Each row was made from one small tree. The marks that hang from a mark follow it in brackets, in alphabetical order. Every link used is in the known rows. Write each row's tree.
Known rows
divi(rozan): [  6  -3  -4   0   1  -8   6   0   2   9   3  11  14   2  -6 -14  15   4
  -1  -5  -2  19   6   7   1]
ralas(vupuz): [ -9  -5   6   5  -8  -8   3   2  -2   9  -2   1  11   5 -15  -6  18  -1
  -9  -4   2   7   3  12   6]
vupuz(ralas rozan vibigol(divi)): [  7  -4   7  -3   1  -3   4  -8  -5  -1   2  10  12  -7   1  -3   4  10
 -24  -8  10  -1  20   9  10]
zomip(rozan(vupuz(ralas)) vibigol(divi)): [ -1  -7   9  -3   2   0   2  -7  -4   1  20   9   8  -5  -1 -24   4  12
 -29  -9   7   0   2  19 -16]
vepopeb(ralas vibigol): [  1   1   3   6  -1  -8   4 -13   7  15 -10  10  12   3  -8  -4  18  10
  10  -6  -3   9  -4   0   0]
futeg(vepopeb(ralas)): [  1   2   0   9  -2  -9   2 -26   1  18   2   6  13   4  -6   2  12  12
   9  -6  -7  13   6   0   2]
rozan(vupuz(vibigol)): [ -3  -8   6  -3   4  -2   5  -1   9   8  -8  11  10   2  -3  -1  13   4
 -13 -14   8   3  12  15   1]
vibigol(divi(rozan(vupuz))): [  1  -8   4   0   7  -2   5  -4  -5   3   2  13  10  -7  -3 -14  10   4
 -13  -5   3  18   7  16  -5]
zomip(rozan(vupuz(ralas)) vibigol): [ -3  -6   4  -4   3  -2   3  -6   5  11  18  10   9   4  -5 -21   9  13
 -28 -12   5  -3  -2  18 -13]
vibigol(divi(rozan(vupuz(ralas)))): [  0  -8   2  -2   8  -2   6  -9  -5   4   4  14  11  -5  -3 -25  10  11
 -34  -3   4  18   6  18  -7]
zomip(ralas rozan vibigol(divi)): [  4   0   7  11  -4  -2   2   4  -8   8  23   3  10  -7  -6  -8   6  10
   0  -4   5   3   7   9 -12]
futeg(vepopeb(rozan(vupuz(ralas)) vibigol)): [ -1  -2   5  -3   5  -5   1 -35   7  12  -9  15   7   2  -5 -16  20  12
 -32  -8  -6   5  -9  16  14]
zomip(ralas(vupuz(vibigol)) rozan): [ -4  -1   6  18  -7  -5   5   7   0  17   1   3   9   0 -14  -5  16   3
  -9  -2   9   0  13  12  -9]
vupuz(ralas rozan): [  4  -4   2  -3  -2  -6   3  -6   0  10   2  11  14   3  -3  -4  14  13
 -27  -5   3  -2   6   8  11]
vibigol(divi): [ 3 -5  6 -1 -2 -6  3 -3 -9  0  1  6 11 -4 -4 -6 10  5 -3 -4  3  9 10  9
  1]
vepopeb(ralas rozan vibigol): [  5   2   3   6  -2  -8   2 -18   6  14  -6  13  11  -1  -8  -9  18   9
  10  -5  -7   4  -5  -3  15]
divi(rozan(vupuz(vibigol))): [  2  -7  -1  -2   8  -1   6  -1  11   9  -5  14  10   1  -4 -11  13   1
 -12 -12   5  15  13  14  -2]
vepopeb(rozan vibigol): [  6  -1   4  -4  -1  -9   1 -10   4   7 -10  11  10   0  -8 -10  21   4
  -2  -5  -5   3  -5   7  19]
vepopeb(ralas(divi) vibigol): [  3   0   3  10 -11  -6   3 -10  -1  13 -11   9  12  12 -13  -3  18   5
  13  -7 -10  13  -4   5   0]
futeg(vepopeb(ralas rozan)): [  5   3   1   9  -2  -9   0 -30   1  17   5   9  13   1  -7  -4  14  11
  10  -5 -11   8   6  -3  17]
vepopeb(vibigol): [  3  -3   3  -3  -2  -7   3  -6   5   7 -13   8  10   3  -8  -6  20   5
  -2  -7  -1   7  -4   9   2]
vepopeb(ralas(vupuz) rozan): [ -7  -2   6  14  -8  -8   2 -10  -1  18   4   5  13   1 -15  -9  15   4
   2  -1  -5   1   1   1  19]
ralas(vepopeb vupuz): [-11  -6   5  13 -10  -6   1  -4  -3   9  -6   0   5   3 -13   0  19  -8
  -7  -5 -15   6   2  18   6]
vepopeb(ralas(divi) rozan(vupuz) vibigol): [  0  -3   7  10  -6  -3   1 -15   1  13 -11  16  10   9 -12  -6  19   3
   2  -8 -11   4  -9  10  12]
vupuz(ralas vibigol): [  1  -3   1  -3  -1  -6   5  -6   6  10  -3   8  13   5  -3 -14  11  13
 -21 -11   8   7  17   7   5]
futeg(vepopeb(ralas rozan(vupuz) vibigol)): [ -1   2   6   7   4  -5  -1 -36   8  17  -9  15   8   1  -7  -4  19   8
  -1  -7 -11   6 -10   7  12]
rozan(vupuz): [ -6  -9   5  -2   3  -3   2  -2   4  10  -4  11  11   4  -5  -4  16   6
 -15  -8   2   3   1  14   0]
futeg(vepopeb): [  3  -1   0   0  -3  -8   2 -18  -1  10  -2   6  11   5  -7  -1  15   6
  -2  -7  -6  11   7   9   5]

Write each row's tree
[ -4  -2   7  17  -8  -3   4   7   0  17  -1   5  10  -1 -12  14  16   1
 -15  -5   8  -4  12  12  13]	zomip(ralas(vupuz(rozan vibigol)))
[  5   0   3  13 -15  -2   2   9  -6  13  19   5  11  11 -13  -6  14   6
   5  -9  -5   6   4  13 -10]	zomip(ralas(divi) rozan vibigol)
[  0  -3   7   4  -3  -4   2 -14  -7   1  -3   3   6  -6  -1  -9   5   4
 -18  -8  -6   8  20  15   3]	vupuz(ralas(vepopeb) vibigol(divi))
[ -4  -9  10  -3   5   0   5  -9  -2   3  -4  10   9  -4   0 -14   7  10
 -32 -10  13   5  16  18  -3]	rozan(vupuz(ralas vibigol(divi)))
[  0  -8  11   5   1  -1  -1 -15  -3  -1  -7  11   2 -12   1  -2   9  -5
 -12 -10 -10   0  16  18  14]	ralas(vepopeb(rozan(vupuz(vibigol(divi)))))
[  4   0   7  18  -6  -5   0 -14  -8   8  -7   8   4 -13  -5  -1  17   0
  -4   1 -16   5   0  13  16]	zomip(ralas(vepopeb(rozan vibigol(divi))))
[ -3   0  12  14  -7  -6   0 -18  -8   5  -3   4   7  -9 -16 -11  15   1
   3   0  -3   5  -5   6  15]	vepopeb(ralas(vupuz) rozan vibigol(divi))
[ -3  -2  -1  19 -13  -6   5  -1  -8  14   5   5  13  13 -21 -12  15  -2
   7  -3 -11  23   4   9   0]	vepopeb(ralas(divi(rozan) vupuz))
[  3  -1   5  18  -7  -1  -1  -3 -10   8  20   1   4 -10  -3  -2   6   3
   2  -4 -11   2   8  16 -11]	zomip(ralas(vepopeb) rozan vibigol(divi))
[ -3  -6   8  13 -20  -3  -1  -6  -9   5  -7   2   3   8 -18  -2  17 -16
  -1 -10 -21   5  13  19  22]	ralas(divi vepopeb(rozan) vupuz(vibigol))
[  6  -4   4  -4   0  -5   5  -6   4   8  -1  11  13   1   1  -2  10  10
 -25 -11   7  -2  15   6  13]	vupuz(ralas rozan vibigol)
[ -3  -4  12  11  -9  -5  -2 -17 -11  -3 -10   2   0 -10 -14  -7  19 -12
  -7   0 -19   3  -4  19  18]	ralas(vepopeb(rozan vibigol(divi)) vupuz)
[ -5  -7   5  -4   4  -2   7  -7   8  11  -6  11  11   5  -3 -12  13  13
 -31 -13  11   3  12  15   0]	rozan(vupuz(ralas vibigol))
[  3  -8   1   2  -4   0   5   3   2   6  -5  13  10  10 -10 -10  14  -3
  -7 -14  -2  19  14  18  -3]	ralas(divi(rozan(vupuz(vibigol))))
[ -9  -3   5  17  -8  -5   5   6   2  18  -2   1  10   3 -14   0  15   2
 -10  -5   9   6  12  10   6]	zomip(ralas(vupuz(vibigol)))
[ -1  -5  13  11  -8  -4  -2 -12 -10  -2 -13   2   1 -10  -9  11  16 -13
 -12  -1 -15  -1  -4  23  11]	ralas(vepopeb(vibigol(divi)) vupuz(rozan))
[10 -5  9 -2  0 -3  3 -3 -6 -3 -1  9  9 -8  0  8  6  1 -6 -9  8 -1 20  9
 10]	vupuz(rozan vibigol(divi))
[  5   4   3  11 -11  -6   2 -27  -2  15 -10   8  11  13 -14   1  18   4
  16  -9 -17  18  -4   7   0]	futeg(vepopeb(ralas(divi) vibigol))
[  7  -5   7   4  -1  -3   1 -12  -7  -1  -2   7   6 -10   4   2   5   2
 -24  -8  -7  -2  20  14  10]	vupuz(ralas(vepopeb) rozan vibigol(divi))
[  7  -4   4   6 -13  -4   1 -14  -6   6 -14  11   5  10  -7   2  19  -1
 -20  -8 -24   2  -4  20  11]	vupuz(ralas(divi vepopeb(vibigol)) rozan)
[ -7  -7  11  11  -8  -3   1  -7  -8  -2  -6  -2   1  -7 -10   1  10 -12
  -6  -6  -7   8  15  20   5]	ralas(vepopeb vupuz(vibigol(divi)))
[  9  -4  -4   1  -7  -4   7  -1  -2   8   0  11  14  13  -9 -23  11   6
 -14 -12  -2  22  18  13   0]	vupuz(ralas(divi(rozan)) vibigol)
[ -4  -8   4   5   1  -4   2 -11   2  12  -2  12   7   1  -1 -14  17   8
 -33  -4 -12  -3   1  21 -15]	zomip(rozan(vupuz(ralas(vepopeb))))
[ 10   1   8  -1  -1  -7   0 -30  -7  -1  -8   9   5  -9  -8  -8  15   3
  -1  -4  -9  10   0  11  16]	futeg(vepopeb(rozan vibigol(divi)))
[ -2  -7   2   6   6  -1   4 -14  -6   4   1  12   6  -7   0 -19  10   5
 -33  -3 -12  17   7  23  -5]	vibigol(divi(rozan(vupuz(ralas(vepopeb)))))
[ -6  -6   7  13 -20  -3   0  -2  -7   5 -10  -1   4  11 -18   3  16 -15
  -3 -11 -17   9  13  23   7]	ralas(divi vepopeb vupuz(vibigol))
[  3  -5   3   7 -16  -5   0  -8  -4   5 -16   6   5  12 -11   1  21  -8
   3  -9 -26  12  -3  19   3]	ralas(divi vepopeb(vibigol))
